Each row was made from one small tree. Brackets hold a mark, then the marks that hang from it, in the order of their numbers. Every link used is in the known rows. Write each row's tree.
Known rows
{K_423 {K_899 K_28 K_278 {K_857 K_924}}}: [ -3 -19  17  17  13   1  36  20  -8  -6   8 -14 -44 -30  -5 -25   9  11
  15 -46 -17  -6  34 -16   4   0  -6   1  30 -26 -14   3   4  -1 -18   7
 -37  -1]
{K_924 {K_857 {K_899 K_352 K_840}}}: [  5   6 -16 -13 -16  20   8  10  -3 -20  -4  14  -7   4   7   0  -6  -6
  -6 -28   4 -18   5  -4 -10 -13  23  -7  19  17  -1  -3 -21 -14 -16   9
 -29   9]
{K_899 K_278}: [-10 -21  24  24   1   7  25   1  -5 -26  -8  13 -13 -16   9   1  13  15
   7   7  11 -25  30 -13  -4   1  11 -17  21  -4 -43   1  -3   8 -21  13
 -29  10]
{K_857 K_899}: [-17 -14  -9  16  -8  15  24  -9  -1 -28  -6  21  -2  23   0   6 -16  -7
 -15   0   7 -22   7 -22  -8  11  31 -19  30  11 -22  -6  -4 -33 -51  -9
 -24  18]
{K_352 {K_899 K_28 K_423 K_857}}: [ -2 -21 -11  30  -2  -5  72  30  -6  -8  22 -33 -25  -1   1 -23  25 -25
  11 -36 -15   5  64 -32 -24  -5   2 -30  16  36   5   9  12 -29 -36 -15
 -35  12]
{K_499 {K_648 {K_278 {K_924 K_840 K_857}}}}: [-13  34  22 -24 -46 -30 -57 -43  15  17 -23   2  45  -3  10  14 -11  12
 -18  49  -7  47 -66  16  29 -20  -6  36 -51 -25 -14  15   5  57  56 -18
  87 -38]
{K_28 {K_899 K_352 K_375 K_423 {K_840 K_924} K_857}}: [ 14 -23  -8   9  18  -6  18  55  -7 -16  25 -50 -38 -13 -17 -48  20 -21
   9 -39  -7   7  53 -25 -12  10 -37   3  29  19  33  11  10  -2 -26  11
 -57  16]
{K_352 {K_899 K_80 {K_237 K_648} K_278 K_423 {K_857 K_924}}}: [ 50   3 -16  31  26   2  -4  47   8  50 -11 -21 -12 -45  -3 -40  46  -5
  61 -34  -8  -2  42  -9 -13 -20 -25 -14   6   1 -38   0  46  -3  49 -11
 -17 -14]
{K_857 {K_899 K_237 K_352} {K_924 K_840}}: [ 11  10   4   0  -3  51 -10   6   8  -3  -2   6  -9  -2 -12   4  -7   8
  16 -18 -11   8  -1 -15  10  16  26  11  21 -32 -14   2  -9   4  -7  15
 -32  -3]
{K_840 K_648 K_857 K_899}: [-12 -24  12  -5  22 -11  -8 -42 -13 -22   3  27  11  12  -8  23 -26  27
 -24  23  10 -58 -24  25  35  -1  18 -21 -16  25   1  -2 -23  -1 -21   7
  -4  13]
{K_278 {K_924 K_840 {K_857 K_899}}}: [  6  24   5 -38 -36  21  -7 -31  -2   0  -3  21  26  21   7   7 -18   3
 -25  22 -18  17 -39   4  15  -7  25  26 -15 -13  -7   9 -20  -2  16 -15
  27  -5]
{K_648 {K_278 {K_924 {K_857 {K_899 K_352}}}}}: [-10  16  -1 -25 -25   2 -14 -26   5   6 -12  12  23  19  14   7  -4 -12
 -17   5  12  31 -33  -1   7  -3  11  14 -11 -12   8   9  -8  10   3 -14
  42  -2]
{K_423 K_899}: [-34 -17   7  21   3  -7  16   0   5 -21 -11  -8  -3  10 -12  -8  -9  -6
 -32  -9   1 -13  16 -29  -7  17   4   0  19  16 -22  11  14 -17 -48  -5
 -27  13]
{K_278 {K_924 K_857}}: [-12  13   9 -31 -24  -5  -3 -23  -1   9  -2  18  29   5  12   4   9  -1
 -27  14   2   9 -18  -7  10 -10   9  18 -14  16  -8  20 -10  10   7  -8
  27  -3]
{K_237 K_924}: [-34  -5   5   4  -9  -9   6 -20   5  10  -3   4  20   8  15  -1   1   2
  -6  23  -5   9 -11  -7   3  14  14   1   3   9 -16  -2   4   4 -23   1
  13  -1]
{K_352 {K_899 K_28 K_80 {K_237 K_924} K_278}}: [ 21  -2  -7  28  20  20  32  26  -2  30  -2 -21  -8 -17   4  -6  50 -22
  47 -15   3  13  46 -15 -25   6 -14 -21  18   9 -18  -9  28 -19   8   6
 -21   0]
{K_840 K_648}: [-24 -20  11  19  -2 -15 -17 -15  -1 -19  -5  12  13  -5 -16   4  -4  10
 -21  18   2 -22   4 -15  19  -3   1  -7   4  21 -18   9   5  26 -17   3
  -6  -6]
{K_278 {K_924 {K_840 K_648} {K_857 {K_899 K_28 K_80}}}}: [  8  25 -10 -36 -27   5 -28 -22  -5   9   5  12  22  17 -15   0 -20  -4
 -24  15 -19  17 -33   7  18  -8  -2  30 -16  -7  30   4  -4  12  32 -16
  32 -16]
{K_924 {K_840 K_648 {K_899 K_28 K_375 K_423}} K_857}: [-13  -5  -9 -17 -17 -10   9  -4  -7 -15  24 -12  -5   6 -14  28 -25  -2
 -31  -7 -20 -12  -5  22  -4 -12   1   2 -13   8  48 -12 -35 -12   3  -1
  -5  -2]
{K_648 {K_278 {K_924 {K_840 {K_899 K_352 K_423}} K_857}}}: [ -6  23   9 -27 -21  -6 -10 -28   5   6   3  -7  18  18  10  28 -16   3
 -21  19  -6  32 -36  19   3  -7   6  20 -29 -16  14   6 -19   9  23 -14
  42  -7]
{K_840 K_857 {K_899 K_28 K_237 K_375 K_423} K_924}: [ -6 -11  11   4  36  -7  38   0 -31  -1  41  -1 -19   1   7  18   1  -1
   2  -9   9 -34   6  23  11   9  -4 -14   5  16  53 -19 -19 -44 -29  20
 -18  21]
{K_899 K_80 K_237 K_352 K_840}: [ 23   1  -9  30  31  19 -12  54   6  -8  -3  -9 -25 -19 -11 -10  28   2
  35 -22  19 -11  52 -16 -27  -2 -16 -17  26  25 -20  10  31  10   0  34
 -55   6]
{K_924 K_840 K_857}: [-10   5  15 -25 -34   6 -14 -14  11 -15 -11   7  12  -5   5   0 -14  20
 -27  11 -16  -3  -7   5   7 -17  17  11 -15   8 -21  14 -15  18  13   1
   3  -4]
{K_857 {K_899 K_423 {K_840 K_648}} K_924}: [ -3  31  -4  24  -6   0  -2   0 -20  10   6  13   5 -15 -14   6 -33  -5
  -3 -13 -24 -20 -19  -7  12  -8  11  10  16  21   2 -17   7   0  -4 -14
  -8 -37]
{K_237 {K_899 K_28 K_80 K_375 K_423} {K_924 K_857}}: [-26  11 -51 -35  11 -16  34  17   4  32  23 -14   0  33  25   0 -16 -23
 -13 -33 -11  21   4  -1 -37  17  -7  11   4  30  69 -26 -17 -38 -22  -9
   2   8]
{K_648 {K_278 {K_924 {K_840 {K_899 K_80}}}}}: [ -4  16   8  -9  -3  -4 -28 -30  12   4 -10   0  18  25  -8  26 -22  12
 -15  45  -1  28 -32  12  -3   8   1   9 -21  -8 -14  10  10   9  12 -17
  43  -8]
{K_840 {K_648 K_278} K_857 K_924}: [-20   1  38  -6   8 -37 -63 -54 -13   7  -9  21  33 -17  -4  -9 -21  33
 -24  44   4 -14 -49  23  73 -10 -17  19 -36  10  11   9  12  62  20   5
  57 -23]
{K_499 {K_648 {K_278 {K_924 K_840 {K_857 K_899}}}}}: [ -3  36   9 -24 -46 -16 -50 -45  10  13 -24  12  42  10  10  16 -22   4
 -17  44  -7  43 -75  15  27 -17   6  32 -41 -34 -11   1   0  30  47 -27
  84 -34]
{K_499 K_648}: [-30  -7   8  15 -16 -24 -19 -13  11 -14 -13   4  16  -1  -2   5   0   3
 -13  25  11  -4  -6 -14   6   2   5   0  -4   9 -22   8   9  22 -12  -3
  12  -4]
{K_278 {K_924 K_840 {K_857 {K_899 K_28 K_80 K_375}}}}: [  1  21 -19 -44 -28  16  -1   2   5   2   9  -1   8  29  -5  -8 -13 -22
 -23  -1 -11  32 -11   1 -14  11   2  28  -9  -7  46   6 -10 -10   4 -10
  15   7]
{K_28 {K_899 K_80 K_278 K_840}}: [ 20  -3   8  29  11   3  11  34  -2 -15 -16 -20 -19 -20 -17 -21  11  -6
  10  -8   7 -22  43 -18 -25   0 -26 -12  28  25 -38   0  31  -3  -5  -1
 -53   2]

Write each row's tree
[  0 -24  -7  30  29  14  39  17  -6 -18  18  -3 -22   9  -1  34  14  -1
   9 -19  19 -32  34 -10 -23   5  14 -36  29   9 -10  -9 -12 -50 -38  12
 -52  30] => {K_840 {K_899 K_237 K_352 K_423}}
[  3  29  22   8  -3  -9 -26 -19  -7  22 -20  -8  27 -26 -13  -6  -9   3
   2   6 -16   4 -22   8  31 -10  -4   8 -35  44  -7  16  16  52  22  -2
  24 -44] => {K_352 {K_899 {K_840 {K_648 K_278} {K_857 K_924}}}}
[  7  41 -18  -6 -24 -32 -55 -16   8  39 -29   8  41   7  11  -3 -12 -11
  -1  23   2  25 -60  25   5 -16 -10  18 -26  -5 -10 -12  22  17  50 -24
  64 -37] => {K_237 {K_648 {K_278 {K_924 {K_857 {K_899 K_80 K_840}}}}}}
[ 27 -37 -20  -4  41  -1   9  18 -13 -11  27  -3 -38   3 -23   4  16   6
  25  -9   7 -13  29  10  -9   0 -23 -21  15 -13  31  -3 -12  -8   0  13
 -16  18] => {K_840 K_648 {K_899 K_28 K_80 {K_278 K_924} K_375 K_857}}
[-17  -3 -11 -28 -15   1   2  -7 -11  -5  13  11   0   9   0  -4  -6 -15
 -25 -16   1  -6  -3  -7   6   3   5  12  20  12  39  -7 -22 -23 -27   2
   0  12] => {K_840 {K_924 {K_857 {K_899 K_28 K_375}}}}
[ -3  13   9 -16 -11   1  -3 -24 -12  -6  13   8  20  22  -6 -13 -29  -5
 -26  30 -17  11 -36  13  32  17   1  28 -36 -13  47   5  -8  18   7  -6
  26  -5] => {K_278 {K_924 {K_840 K_648 {K_857 {K_899 K_375 K_423}}}}}
[-16  -9  -4   2   4   7  38  -1  -6 -27   9  10  -7  23  12 -23 -19 -11
 -16 -15  13 -30  10  -3   4  20  23  -8   4  12  34  -5  -7 -21 -51   0
 -30  35] => {K_840 {K_857 {K_899 K_352 K_423}}}
[ 12  -7 -10  34  13  23  47  22 -13   7   7   8 -18  -6  21  -1  16 -18
  35 -15   2  -5  13  -4 -19   8   6 -20  29 -30  -3 -35   2 -49  -9   4
 -19   9] => {K_857 {K_899 {K_237 K_924} K_278 K_375 K_423}}
[ 20   6   5 -27 -20  29  15   4   3   3  -7 -17  10  -3  -2  -9  27 -20
   1   1  -9  32  18  -9 -11   7   0  14 -18   0  -1  23 -18  15  19   4
   1   4] => {K_352 {K_899 {K_278 {K_924 K_840 K_857}} K_375}}
[ 25  -1  -3   9 -10  10  -5  -3  -5   9 -21  31   6 -20  23   6  16   7
  20 -10  10 -30 -15  14   9 -31  15 -18  11 -28 -49 -24 -11 -21  33   0
  -3  -5] => {K_924 {K_857 {K_899 {K_237 K_648} K_278}}}
[-15  29  37 -12 -28 -31 -47 -49  10   9 -19   3  42   2  13   3 -19  19
 -14  63  -3  38 -69  24  42  -2  -5  32 -62 -26  -4  15  11  66  41 -10
  82 -31] => {K_499 {K_648 {K_278 {K_924 {K_840 K_857}}}}}
[ 19 -20 -19  32  22  31  41  47  -5 -18   6   2 -44  -3  -6  -6  20 -22
  32 -35  20 -15  54 -16 -40  13  -6 -32  46 -16   9 -22  12 -45 -27  15
 -52  26] => {K_857 {K_899 K_28 K_80 K_237 K_278 K_375}}
[-10   8  21  37  -5 -26 -29  -9  -8 -10 -15   4   9 -22  -8  13 -12  17
  -1  23  -6  -4 -15   4  17 -22  -9  -9  -9  20 -30   0  17  47  14   7
  15 -41] => {K_899 {K_840 {K_648 K_278}}}
[-10  17   6  -8 -23  29  -8 -17   7  -7  -8  14   6  10 -11   5 -36   9
 -14   4 -25   2 -20 -10  11  17  34  18  12 -11 -15   0 -10   0 -18  -9
  -8 -10] => {K_857 K_899 {K_924 K_840}}
[-25  19  19   6 -25 -36 -38 -35  10  11 -19   3  38   4   7  15  -2   0
 -11  49  11  39 -47  -4  19  -2  -7  19 -30 -13 -16  11  19  45  20 -17
  71 -29] => {K_499 {K_648 {K_278 K_924}}}
[ 13  41 -11   1 -19 -25 -43 -12   8  38 -18  10  34  -2   9   7  -3 -13
   2  16  13  27 -50   7   3 -28 -17  17 -26 -12   0  -8  36  -2  54 -37
  75 -28] => {K_499 {K_648 {K_278 {K_924 {K_857 {K_899 K_80 K_237 K_423}}}}}}
[-24 -15 -20  -3  25 -17  50  20  -3 -18  30 -14 -23  28  -4  -1 -20 -21
 -19 -21  16 -33  30  17 -35  27  -3 -21   0  42  77 -11  -4 -49 -57   1
 -33  43] => {K_840 K_857 {K_899 K_28 K_80 K_375 K_423}}
[ -1 -41 -14  12  34  27  24  24   6 -31  12  -6 -28  17  -9  31  21  -7
  11 -23  30 -18  41 -11 -31  23  13 -36  32   4   3   2 -27 -36 -50  33
 -59  43] => {K_840 {K_899 K_237 K_352 K_375}}
[ 33 -28  -3  28  18  24  27  26   3  -2  -5 -10 -15 -16  -2 -15  44   2
  34 -23  -3  -5  52 -30  -7 -19   8 -41  15  23 -56  21  18 -19  -5   2
 -32   9] => {K_352 {K_899 K_237 K_857}}
[ -6  -5 -31  -7  25 -15  12  12   0  16   7  -8  -4  32  13   4   7 -13
  13  -4  12  21   6  -1 -20  36 -15   8   5 -21  25 -22 -19   2  -6  10
 -10   4] => {K_237 K_648 {K_899 K_28 K_80 {K_278 K_924} K_375}}
[-14  12  22  -5  -9  -2 -49 -40   6   6 -10   5  18  -5 -24  37 -39  32
 -17  29 -22   3 -45  17  31  -1  12  15 -17  -9 -17   3 -12  35  15  -5
  28 -33] => {K_857 {K_924 {K_840 {K_648 K_278} K_899}}}
[ -7  25   7   4  -8 -41 -43   3 -16  17   5  -9  11 -35  -7  -4 -13  -2
 -14   3 -13   7 -23  15  19 -29 -37  22 -19  29  36  -6  11  37  37   2
  39 -43] => {K_899 K_375 K_423 {K_840 {K_648 K_278} {K_924 K_857}}}
[ 36 -20 -18 -31  47  30 -30  26  -1   3   9   5 -27 -12 -11   9  31   9
  24 -26  33 -31  32  11 -13  -3 -19  -7  27  -5  17  -4 -20 -25  10  36
 -34  39] => {K_840 {K_899 K_80 K_237 K_278 K_352 K_375} {K_924 K_857}}
[-20   3   2   0  -5  -1  17 -27  -1   5  12  -5  12  20  11  25 -25  11
  -7  33 -25   4 -25  16  -2  14  22   1  -6  -4  -8 -18 -14 -24 -12  -8
  10  -1] => {K_237 {K_924 {K_840 {K_899 K_423}}}}
[ 19  -5   8  -9  48  27  18  17  -8   5  17   4 -34 -18   1  10  15  16
  36 -35  24 -38  26  22  -1  14   1 -15  14 -11  24  -9 -14  -9  -7  35
 -47  27] => {K_840 {K_857 K_924} {K_899 K_28 K_80 K_237 K_278 K_352}}
[-12  19 -33 -20 -16  -6   0  -6   6  29  -3  11  21  15  17 -15 -16 -17
 -13  -6  -7  -2 -21   4 -14  -4   8   8   4  20  18 -18  13 -40  -2 -28
  24   5] => {K_237 {K_924 {K_857 {K_899 K_80 K_423}}}}
[-19  27  16 -18 -37 -39 -48 -39  11  21 -22   8  45  -4  13  14  -1   2
 -18  37   8  37 -57   7  22 -21  -8  26 -39  -9 -10  12   9  44  40 -20
  84 -31] => {K_499 {K_648 {K_278 {K_924 K_857}}}}
[  4 -24 -22  -5  44  26  17  19   7 -23  -2   7 -29  24   6   3   0  17
  11 -21  23 -19  45 -25 -24  26   6 -12  33   1 -14  -5 -19  -4 -38  22
 -61  34] => {K_237 {K_899 K_80 K_278 K_352}}
[ -1 -21 -20  17  10  14  42  46   9 -12   1 -34 -25   2 -18 -20  34 -40
  13 -30  14   9  79 -31 -51  29 -17 -19  24  30  25   8  14 -13 -38   7
 -49  26] => {K_352 {K_899 K_28 K_80 K_278 K_375}}
[ 26  10  15 -18  23  10 -37 -32  -9   8   4  19  20  11 -14  17 -13  30
  -3  43  -4 -14 -38  29  36  -3  -3   9 -36  -6  -3  10   1  15  37   7
  23  -6] => {K_278 {K_924 {K_840 K_648 K_857 {K_899 K_80 K_237}}}}
[  4 -49 -15  -1  28  15  24   9   6 -37  16   0 -37  19  -3   8   6  19
  10 -18  13 -29  36  -7 -12   4  24 -38  28   4 -15   9 -28 -26 -49  17
 -51  45] => {K_840 {K_899 K_352 K_857}}
[-12   6  10  58  -6 -39  -8   5   4  24 -14  -6  18 -21  18   7  13  -4
  13  12   5   7 -13   5   2 -16 -13 -14 -11 -11 -36 -16  35   3  27 -12
  24 -28] => {K_899 {K_237 {K_648 K_278}} K_423}
[ 29   5   6   4  12   8  -2  36   9   9   4  -9 -36 -38  -5 -43  -3  30
  30 -19 -25  -6  37  -1  -8 -14 -14   9   8 -16 -16   6  30  19  30  -6
 -19  -5] => {K_899 K_80 K_278 K_423 {K_857 {K_924 K_840}}}
[-23  -9   5 -29  16   5   9 -15   2  -7   8  10   1  13  -3  12 -23   8
 -20  -6   7 -30 -13  19   4  27  24  -3  -9  25  31   7 -32 -10 -42  12
 -14  24] => {K_840 {K_857 K_924} {K_899 K_375}}
[ -2 -15   6 -16  -4  13  -8  21  19 -10   7 -14 -24 -13 -13 -31  -4  18
   6 -17 -25  18  21  -8   0   9   5  10   0 -10   3  26  -6  32  -8  14
 -17   2] => {K_899 K_375 {K_857 {K_924 K_840}}}
[-13  26 -22 -22 -31 -29 -33  -9  15  19 -10  -5  25  17  -1   1  -7 -32
 -15  10  14  46 -40   4 -10   0 -19  23 -23 -11  47  -2  15  12  19 -25
  68 -14] => {K_499 {K_648 {K_278 {K_924 {K_857 {K_899 K_28 K_80 K_375}}}}}}
[  2  16  18  -5 -16  -6  30  -6 -17  10   6  13   8 -18  25  -1  15  -3
  -5   4   0  -4   3  -1   1 -19  -2  12  -5  -4  -9   0  -5   0  23 -11
  14  -5] => {K_899 {K_278 {K_924 K_857}} K_423}
[ 31  -2  13  -4  -6  13 -17 -16   0   3 -13  16   2 -20  15  34   6  36
  18  14  -6 -29 -25  40  14 -34  16 -13 -11 -37 -58 -18 -33  -9  56  12
  -2  -9] => {K_924 {K_840 {K_899 {K_237 K_648} K_278}} K_857}
[  3 -40 -16  19  31  -2  36  56   8 -25   9 -31 -62 -10 -18 -47  18 -11
  13 -53   4  -3  71 -20 -38  14 -31 -13  35 -11  21   4  23 -19 -34  12
 -55  31] => {K_423 {K_899 K_28 K_80 K_278 K_375 K_857}}
[ 35 -41   8  43  22   8  54  57  -6 -14   8 -30 -47 -35   1 -34  43 -12
  33 -42   2 -13  67 -22 -21 -12 -30 -33  31 -13 -25  -1  20 -31  -3   3
 -58  19] => {K_28 {K_899 K_237 K_278 K_375 K_423 K_857}}
[ 12  -5   5  -3  -9  35  24  -2  -6 -24   1  12 -10  18   0  -1  -5  -7
   4  14  -3  13   1  -6  -7  25  16   6  11 -40  -2  -4 -21  -8 -14   6
 -11  14] => {K_857 {K_899 {K_278 {K_924 K_840}} K_375}}
[ 18 -17   0  21   8 -22 -25  17  13  24  -9  -9   1 -16  14 -18  38   2
  37   5   6  38  -9   9   8 -14 -22 -12 -18 -38 -23   9  20  24  40   8
  36 -16] => {K_899 {K_237 {K_648 {K_278 K_924}}} K_375 K_857}
